Each row was made from one walk, in order. Every step used is in the known rows, and no mark comes twice. Write each row's walk.
Known rows:
k, g, y, h: [  3  45  -1  17  41  50 -28 -33  -3  29  18  21  14 -26  14  34   0  -8
  -5  -4   2  34  22  -5  34 -17  10  11 -30  -3]
h, w: [ 10 -10  20 -11 -11  -4   5   9  -1  -6   4  -4  -6  39 -18  -1  21  42
   6   1  13 -31  13 -21  20 -12  -3   0   8   3]
q, g: [ 10  -3  12 -17   7 -53  -5  -6  13 -20 -21 -18  -8 -12   6  13   2 -27
 -10  13 -15  -1  19  15  -8   0  -3  -1  33   3]
h, g, y: [-22   5  30   4   4  -2  -2  -5  11   9  13  -8  28 -10   0  22 -18  -8
 -18  -9  -8  15  12  -7  28  -6  11 -13   5   8]
w, h, g: [  8  -1  13  -8   0 -38 -21   7  15 -15   9  11  -9  -9 -34   9 -31  -5
 -24  15   6 -23 -28  21   6  31  18  -3  18  14]
k, g, y: [  7  26  13  12  20  17   6 -13 -12  16   3 -20  39 -25   9  26 -14  -7
  -6  -6 -16  14  40 -19  19 -21  18  12 -10   3]
r, g: [  3 -14 -21  -8   7 -17 -27  19  -4  22 -17 -27  27 -16  -9  -9  -6 -44
 -16  19   5 -22 -16  -7  -9  30   5  18   0 -33]
w, g, r, h: [ 20 -18 -22 -14 -31   4 -14  43 -18   3 -32 -18 -16  13   7 -29  17 -40
  35  -8   6   9 -10  30 -17   4  26  13  14 -17]
q, g, y: [ -6  11  29 -15  30  -3  18 -13  11  -8  12 -16   9 -25  21  24  -5 -32
 -19 -14  -8  28  37  -2  22 -31   9 -21  23   6]
e, g, y: [-14  10  24  -2  18  28  15   2  11  17   5   2   4 -16  15  17 -16 -15
 -21  -3   8  34  24  -5  71 -11  22 -13  15   7]
e, w: [ 21   0  23  23   5 -52  17 -19   7   1 -20 -10  -9  28 -17   6   8   2
  -6  19 -10  -9   2  10   7 -11  19  -2  -1  -9]
k, g, w: [ 17  10 -30  30  12  -6  -7  -9 -32 -11 -10  13  13 -31   8   2  -6  48
  28  20 -41 -30  10   1 -18   8 -30   3   2 -13]
y, h, g, r: [ -9   5 -15  19 -23   4 -25  -7  17   7  -1  14  -5  17  14 -11  -2  17
  14  17  -7  19  -5  31 -28  13 -27  32 -13   8]
r, g, w, h: [ 17   2 -32  -3  48  11  -7  13 -17 -18  35  27 -21 -42  -8 -19 -28   1
 -10   5  12 -40 -33  10   1  14  -2 -27  15 -29]
r, h, w, g: [  2 -30  17 -38 -29 -23 -13  43 -18   7 -30 -27   8  23  -4   2  32  -3
   7  -2  25 -26 -17   3   4  11  21   5  12 -17]
k, g, w, h: [ 32  23 -23  10  38   8  -3  -1 -26 -24  25  35 -18 -40 -11  -2 -28  28
   1  10  -7 -37  -7  12   0   3   2 -11   8  -6]
q, g, y, h, w: [ -9  10  32 -19  30  36  -3 -20  10   6  25  11  -8   3  18  26  18  27
 -13 -14  27  10  24  -8  35 -28 -13 -22  -8  10]
e, g, y, h: [-12  32   7   8  40  58 -19 -20  17  30  19  38 -15 -20  19  29   0  -9
 -17  -2  22  48   9   4  73  -7  12  -8 -11  -3]
e, g, w: [  0  -4 -18  18  12   4   5   6  -8  -5  -6  38 -25 -21  13  -7  -6  40
  10  24 -14 -13  -4  15  33  17 -25 -25  29 -12]
k, g: [ 26  17 -10  13  -5 -26 -20  -8 -15  11 -31 -17  29 -13 -15  17  -5  -1
   7  25 -22 -12  22  -4 -12  11   9  43  -9   3]
r, h, w, g, y, q: [-17  -4  14 -16  -5  32  27   5  -9  -5  -8   0  13  -8 -11  -5   7 -12
 -15 -36   2  20 -16 -51   5 -15  26 -18 -15   3]
h, w, g, y, q: [-29   2  22  -7  -4  26  37  -8  -3  -6   3   4  25  -1  -6  -3   7   8
 -25 -28  -6  21 -11 -57   1 -19  10  -4 -17   4]
q, g, y, h: [-10  35  13  -1  47  35 -18 -30  15  11  24  21 -10 -27  24  32   6 -25
 -15  -9   7  45  19   5  34 -22   0 -16  -5   1]
g, r: [ 13   5 -19  20 -17   5   8   9   6  -8   2   1 -14  30  12 -33   9  10
  28   7 -12  11  19  10 -19 -15 -14  33   8  -2]
y, q, g, r, u: [  2 -23 -40   0 -30 -21  26 -21   2   6  -7 -36  -3   7  -6 -10   0 -40
  26  -8 -11 -10  18  -9 -58   8 -29 -16 -14  21]
h, g: [ -7 -11  10   5 -23 -53 -25   1  15   2 -16  -4  18   5 -22  14 -13   2
  -7  21 -15 -15  -9   9  -4  32  -1  13  11   9]
y, h, g, r, u: [ -6 -19 -40  14 -35  -9 -18 -19   6  31   5 -23   5  21  -8   4   2 -22
  34   2   4 -16   3  12 -31  28 -31  -8 -27  12]
y, h, g: [-13   8   6   8  -6 -17 -49 -15  20  11  -5  22   1  -1 -13  26  -2   4
 -10  22   0   3 -22  15   9  36  -4  12 -11   4]

Write each row's walk:
[ 27 -22  -4 -20 -27  21   3  30 -12  -3  -6  -5 -29  36  -9 -24  21  22
  34 -16  22 -19  12   6   2 -14   7 -11   6   5]
g, r, h, w
[ -7  -6  -9   7 -32 -14   8  26  -4  -2 -16 -16   9  31  30 -27  19   2
  19  11  -8   9   0  19 -35  -2 -14  50   8 -15]
w, g, r
[  6  -5  -6   6 -16 -10  -2  12  13 -14   7   7 -14  10  -1 -21 -25   8
   2  12   1  -2  -9  35 -29  10 -10  23   7  18]
w, h, g, r
[  4  10  11  -5   7  24 -21  -8   6   6  17  26 -16  32  -8  10  29  44
   4  -1  26 -11   1 -14  31 -11  -9   0 -16   0]
y, h, w
[-10  -9  -9  24  -2 -28 -10  -3  -7 -16   4  26   1 -15   2  -2 -11  52
  15  15 -33 -33 -17   8 -10  25 -35 -21  17  -8]
h, g, w
[ -6 -12  31   4 -17 -69   7   7  -1   6 -35 -30  18  23   3  11  21 -12
 -15  23  -4 -10 -20  17 -12   8  22  23   3 -22]
e, w, g
[ 26 -12 -28 -20 -16   4   5  13  -4 -18 -35 -11 -36 -10  -1 -29   3 -44
  23 -15  -6  21   1  19 -35  -3  18 -10  11   8]
y, q, g, r, h
[  3  -2  -8   7  21 -29   9  -7  -9 -32   0  16 -18 -29  24   0   3  27
  14  13 -34 -21   7  16 -13   0 -38 -30  35 -12]
q, g, w
[  8  -9   3  10 -19 -31  11   1  15 -11  -4   0 -14  15   0 -17 -24  15
  -6  19   0  -1 -14  48 -34   7  -5  14   0  20]
e, w, h, g, r
[  9  -5  -7  -1 -12 -21  12   5  14 -18 -15 -18 -13  10  30 -20   5  -6
  11  12 -16  16  26  31 -39 -13 -24  23  21   9]
q, g, r
[-27  10  10   5   3  19  28 -11  -1  -7  -1   6  23 -12  -4  -2   1 -18
 -22 -23 -15  32 -16 -54  -2 -15  18   1 -14   1]
w, g, y, q
[-13  10  23   9  17   1  34 -34  12 -12   6  16   4 -22 -28   5 -34  -6
 -45 -18  -9  21 -24 -32   2  -6  23 -27 -23  23]
e, w, h, g, y, q
[-16  -6  21 -19 -11  -6 -21  14  -3  12  -7   0  12  27  11  15  38  21
  -5   8  24 -11 -17  -3   7   9  -7  24  -7 -17]
y, h, w, g
[-14  26  -8   4  46  55 -34 -19   4  37  26  14  15 -28  16  17   2 -37
 -19  -7  22  29  -3  -8  36  -5   7  -5 -25 -24]
r, g, y, h
[-12 -18   6  -5 -40  -5  12  30  -3  -2 -12 -21  10  42  31 -25  26  31
  17   5   4  -5   4  14 -34  -7 -23  43   2  -6]
h, w, g, r
[-11 -26 -32  -1 -33   2  -1  -1 -10  33   8 -31  10  39   8  -2  30  -9
  36  -7  23 -22   8   2 -34  11 -35   0 -29   0]
y, h, w, g, r, u
[ 24 -29   3 -35 -22   4   6  27  -5 -11 -18 -20 -29  23   2 -15  17  10
  22 -12  19 -15  19  19  -9 -14  -1 -16  14  13]
q, g, r, h, w
[ -7  20   2  18  15  35  34 -23   2 -13  10  18   7 -10 -17  -8  -8 -12
 -17 -28 -20  32   1 -61  11 -24  17 -11 -14   8]
g, y, q
[-15  14  11   4  14  22  23 -23  11 -17  18  23   5 -28 -29   2 -36 -10
 -37 -25  -9  23 -22 -40   7  -2  23 -21 -15  23]
w, h, g, y, q
[-11  10  27  -8  22   9   1  -5  13  -2  36   6  12 -23 -11  19 -32 -10
 -29 -15  10  10   3   3  37  -6  22 -21  11  15]
w, h, g, y
[ 29 -20   7 -26 -14   3  -9  28 -13  -3  -8  -8 -23  28 -28  -5  22  11
  21 -15  26 -29   6  -9  28  -8  23 -21   8  -2]
r, h, w
[ 17  13 -17  -5  44  -5  20 -10  -6 -52  25  45 -44 -47  -9 -11 -28  13
 -17  -4  -6 -17 -24   4 -12  -3  -8 -39  21   4]
y, q, g, w, h
[ -8 -37 -23  -8 -48 -16  13  11 -12  27  -1 -50  19  46   1 -10  23  -7
  35  -6  14 -34  12  -3 -39  11 -29   1 -14   0]
h, w, g, r, u
[ -2  44   2  19  44  52 -22 -26   8  19  37  34  -9  -8  11  21   9 -13
  -1 -14  12  39  12 -11  52 -28  11  -6 -17 -10]
g, y, h
[-14 -19  30 -24 -25 -33   0  31  -8   1 -15 -23  23  33   0   5  29  25
  -5   8  13 -27 -10  -8   0   9  -3  24  10 -14]
h, w, g
[  9 -21  -1 -16 -32 -38 -39  17   2   2 -31 -10  -2  -6 -33   9 -10 -28
   8   7   0 -18 -21  21   3  37  29 -11  12   4]
r, h, g
[ -3  25  -3  18  11  31  23 -31  -8   0 -10   5  31 -30 -16   4 -17  -8
 -17 -16 -26  28   8 -56 -10 -16  18   5 -30  16]
k, g, y, q
[-18   7 -11   4  19  37  17 -15  -1   6   0  -2  28 -32 -10 -11 -19 -35
 -28 -21 -11  20 -12 -58  -4  -3  13  -8 -23  -5]
r, g, y, q
[-15  -7   0  -4 -24  16  -3  18  -2   5  -3  -5   3  39  35 -19  30  31
  17   5  14   9   0  16 -26  -6 -29  44 -11  -7]
y, h, w, g, r
[ -4 -11   8  13 -31 -35  21  12   0   3 -26 -28   7  39  31 -22  16   6
   9  16 -11  10  -3  31 -44  -7  -8  40  -3 -11]
e, w, g, r
[  6 -25 -35   4 -32 -20   1  -4   3  15  14 -28   0  19 -23  -6 -17 -26
  27  -2  11 -32   0  17 -31  25 -17 -13 -12  19]
w, h, g, r, u
[ 18  11 -12   1  37  14   7  10  -6 -27  27  47 -45 -35  -8  -9 -30  23
 -11  13  11 -23 -20  25  39  11   3 -33  31  -3]
e, g, w, h
